Each row comes from the steps of one path. Every step used is in the known rows, and no mark comes twice. Write the path behind each row, first mark first.
In the rows, zero is written as 128.
Known rows:
kubab, semo: [112 130 174 126 129 145  92 133 115 128 130 125 141 101 109 130  93 121
 128 125 131 124 133 109]
sozo, semo, defuve, lota: [ 93 144  79  97 132 140 100 126  75 140 132 115  96  50 145 136  83 113
 121 118 182 108 162 104]
kubab, lota, fopeg: [121 134 166 126 187 108 123 125  99 124 132 135 149 115 165 115 115 140
 124 139 129 124 139 124]
tisim, fopeg, lota, kubab, semo: [ 95 136 212 123 146 151  36 136 147 138 113 117 148 133 107 122  91 127
 140 125 114 120 113 112]
fopeg, lota, kubab: [115 129 163 135 152 141  83 129 151 133 123 132 130 137 133 131 134 144
 151 136 123 135 141 112]
defuve, semo, kubab, lota: [ 91 135 172 106 200 145  28 148  49 133 144 115 103 110 190 129 140 110
 128 142 159 101 131 129]
sozo, lota: [128 138 132 122 125 123 135 131 141 125 133 132 108 102 132 139 122 106
 125 121 131 113 111 128]
sizi, defuve, lota, sozo, semo: [ 80 147 107 134 166 147  84 133  84 158 166 122  72  29 167 131 108 109
 112 134 165  98 111 106]
defuve, sizi: [105 132  98 112 147 147 145 134 122 135 129 115 110 159  98 119 118 132
 140 127 132 117 109 116]
lota, kubab: [114 133 160 139 159 140  97 133 117 130 129 128 115 126 150 130 137 119
 130 133 128 113 137 121]
fopeg, lota, kubab, semo, defuve: [ 93 138 169 137 146 157  48 135 105 128 119 114 111  90 110 130  72 140
 160 146 152 129 172  77]
fopeg, tisim, biku: [105 126 164 172 111  88 138 140 129 118  93 107 150 149 128 142 135 113
  91 140 127 127 108 120]
tisim, fopeg, lota, sozo, semo: [107 155 141 129 128 132  84 122 170 144 135 128 136  74 119 122  67 125
 118 112 132 118 117 118]
lota, fopeg, tisim: [118 136 161 143 140  95 155 122 119 123 108 132 160 140 163 119 142 132
 113 133 123 136 109 136]
kubab, lota, sozo: [114 142 173 174 184 121  81 136 105 126 156 120 103  69 151 125 115 124
 112 147 136 106 142 106]
kubab, semo, defuve: [106 137 136 130 122 144  92 134  83 124 124 111 110  79 102 127  71 126
 137 137 159 122 157  93]
sozo, lota, fopeg, tisim, biku: [106 138 169 153 137  68 175 133 123 118 100 128 160 117 162 142 120 105
  90 138 128 119  91 128]
defuve, lota: [109 124 118 119 150 129 118 130  97 143 140 124 123 106 151 133 146 124
 121 128 139 120 124 130]
sozo, semo, kubab, lota, fopeg, tisim: [ 87 156 209 126 188  98  64 130  77 125 108 118 151  50 199 133 104  91
  96 126 149 108 127 123]
sizi, defuve: [118 129 109 130 131 138 116 134 117 135 129 116  91 134 125 123 138 130
 138 144 132 128  97 124]
semo, kubab, lota: [107 136 178 135 184 119  54 141  82 128 130 111 114  74 166 136 131 104
 121 144 138 110 130 126]
sozo, lota, fopeg, tisim: [119 145 164 137 137  92 161 125 130 119 113 135 141 110 168 129 137 110
 112 128 125 123  93 135]
tisim, fopeg: [122 135 131 117 120 122 117 129 138 135 116 117 133 148 118 117 123 118
 118 120 116 116  94 147]

Write each row's path:
[ 70 141 136 119 166 175  63 142  96 135 120 101  95 119  77 123  65 145
 171 143 157 120 151  66]  fopeg, lota, kubab, semo, defuve, sizi
[ 81 141 103 110 141 163 108 140  75 132 123  97  92 109  70 118  61 130
 149 135 163 111 138  82]  kubab, semo, defuve, sizi
[104 128 103 101 146 161  89 142  83 139 145 120  80 169 148 116 146 136
 147 143 151 120  97 127]  sizi, defuve, semo
[104 155  97 140 127 138  95 122 128 133 141 125  98  32 125 131  52 138
 140 133 171 128 174  84]  fopeg, lota, sozo, semo, defuve
[ 86 146 181 142 223 142  25 151  38 138 169 120  84  61 207 129 133 109
 119 153 165  90 135 121]  defuve, semo, kubab, lota, sozo
[ 70 144 114 129 142  84 144 127  56 134  96 112 147  67 174 139  81 111
  86 134 180 113 142 105]  sozo, semo, defuve, lota, fopeg, tisim, biku
[123 135 139 160 145 128 111 126 152 136 148 135 127  89 130 130 114 151
 139 143 127 139 138 110]  fopeg, lota, sozo
[118 141 143 149 137 120 101 127 161 142 136 124 131 108 117 119 107 142
 129 135 115 129 105 129]  tisim, fopeg, lota, sozo
[ 96 149 176 112 176 130  34 137  91 132 127 117 121  38 167 142  89  87
 110 120 154  99 146 116]  sozo, semo, kubab, lota
[ 89 135 109 130 172 142  84 135  57 141 132 111  76  82 166 132 133 119
 134 145 167 103 155 108]  semo, defuve, lota, kubab
[109 126 119 107 177 115 152 120  81 146 139 143 153 105 186 123 138 139
 124 132 139 126 123 140]  defuve, lota, fopeg
[ 78 139 156 134 154 115 110 130  42 134 114 109 136  67 160 123 104 125
 117 143 164 123 137 103]  kubab, semo, defuve, lota, fopeg, tisim
[105 138 176 125 211 104  85 131  58 132 130 130 142  72 197 125 119 119
 123 147 139 116 130 134]  semo, kubab, lota, fopeg
[109 151 134 140 142 136 109 126 125 136 154 136 115  45 147 132  79 111
 109 118 150 107 148 108]  lota, sozo, semo
[ 72 143 184 123 214 121  42 148  27 135 125 108  99 127 221 116 163 116
 125 163 157 111  81 132]  sizi, defuve, semo, kubab, lota, fopeg, tisim
[ 91 137 172  94 227 129  60 139  30 136 143 134 132 110 221 119 130 125
 130 145 158 107 129 138]  defuve, semo, kubab, lota, fopeg
[ 68 145 134 122 171 173  76 145  62 133 123  99  78 108  91 121  71 121
 151 142 163  97 146  74]  lota, kubab, semo, defuve, sizi
[ 75 147 162 145 225 152  12 157  27 145 171 107  47  68 205 123 141 110
 128 169 168  90 105 115]  sizi, defuve, semo, kubab, lota, sozo
[ 99 146 185 171 207 118  49 143  69 134 155 115  94  25 183 136 122 103
 112 155 145  99 136 117]  semo, kubab, lota, sozo
[ 82 136 153 110 203 154  16 155  38 140 146 103  68 116 188 125 149 112
 139 157 162 101  99 124]  sizi, defuve, semo, kubab, lota
[ 87 132 124 118 142 147  81 136  52 139 134 107 104  57 125 132  91 122
 131 138 168 116 153  95]  kubab, semo, defuve, lota
[ 92 151 170 133 148 150  69 142  83 122 130 118  76  52 127 138  74  95
 137 135 162  94 147  86]  sozo, lota, kubab, semo, defuve
[ 83 136 212 166 194  64  96 142  64 121  94 109 166  91 196 140 127 104
  86 160 136 115 108 126]  semo, kubab, lota, fopeg, tisim, biku
[ 88 131 132 137 162 107 134 129  75 145 122 116 116 123 185 120 169 130
 118 151 138 129  76 133]  sizi, defuve, lota, fopeg, tisim
[112 149 138 138 135 138  93 122 161 137 148 140 132  54 129 133  73 135
 129 121 143 129 152 101]  fopeg, lota, sozo, semo
[ 96 152 174 102 203 114  71 127  68 133 130 135 147  38 197 131  79 102
 112 124 155 104 144 125]  sozo, semo, kubab, lota, fopeg
[ 80 162  63 125 153 154 123 132  85 138 148 110  66  50 107 122  46 120
 130 128 182  94 151  82]  lota, sozo, semo, defuve, sizi
[112 139 197 152 171  92 117 128 103 116 111 118 153 127 168 117 138 128
 108 141 125 126 121 123]  kubab, lota, fopeg, tisim
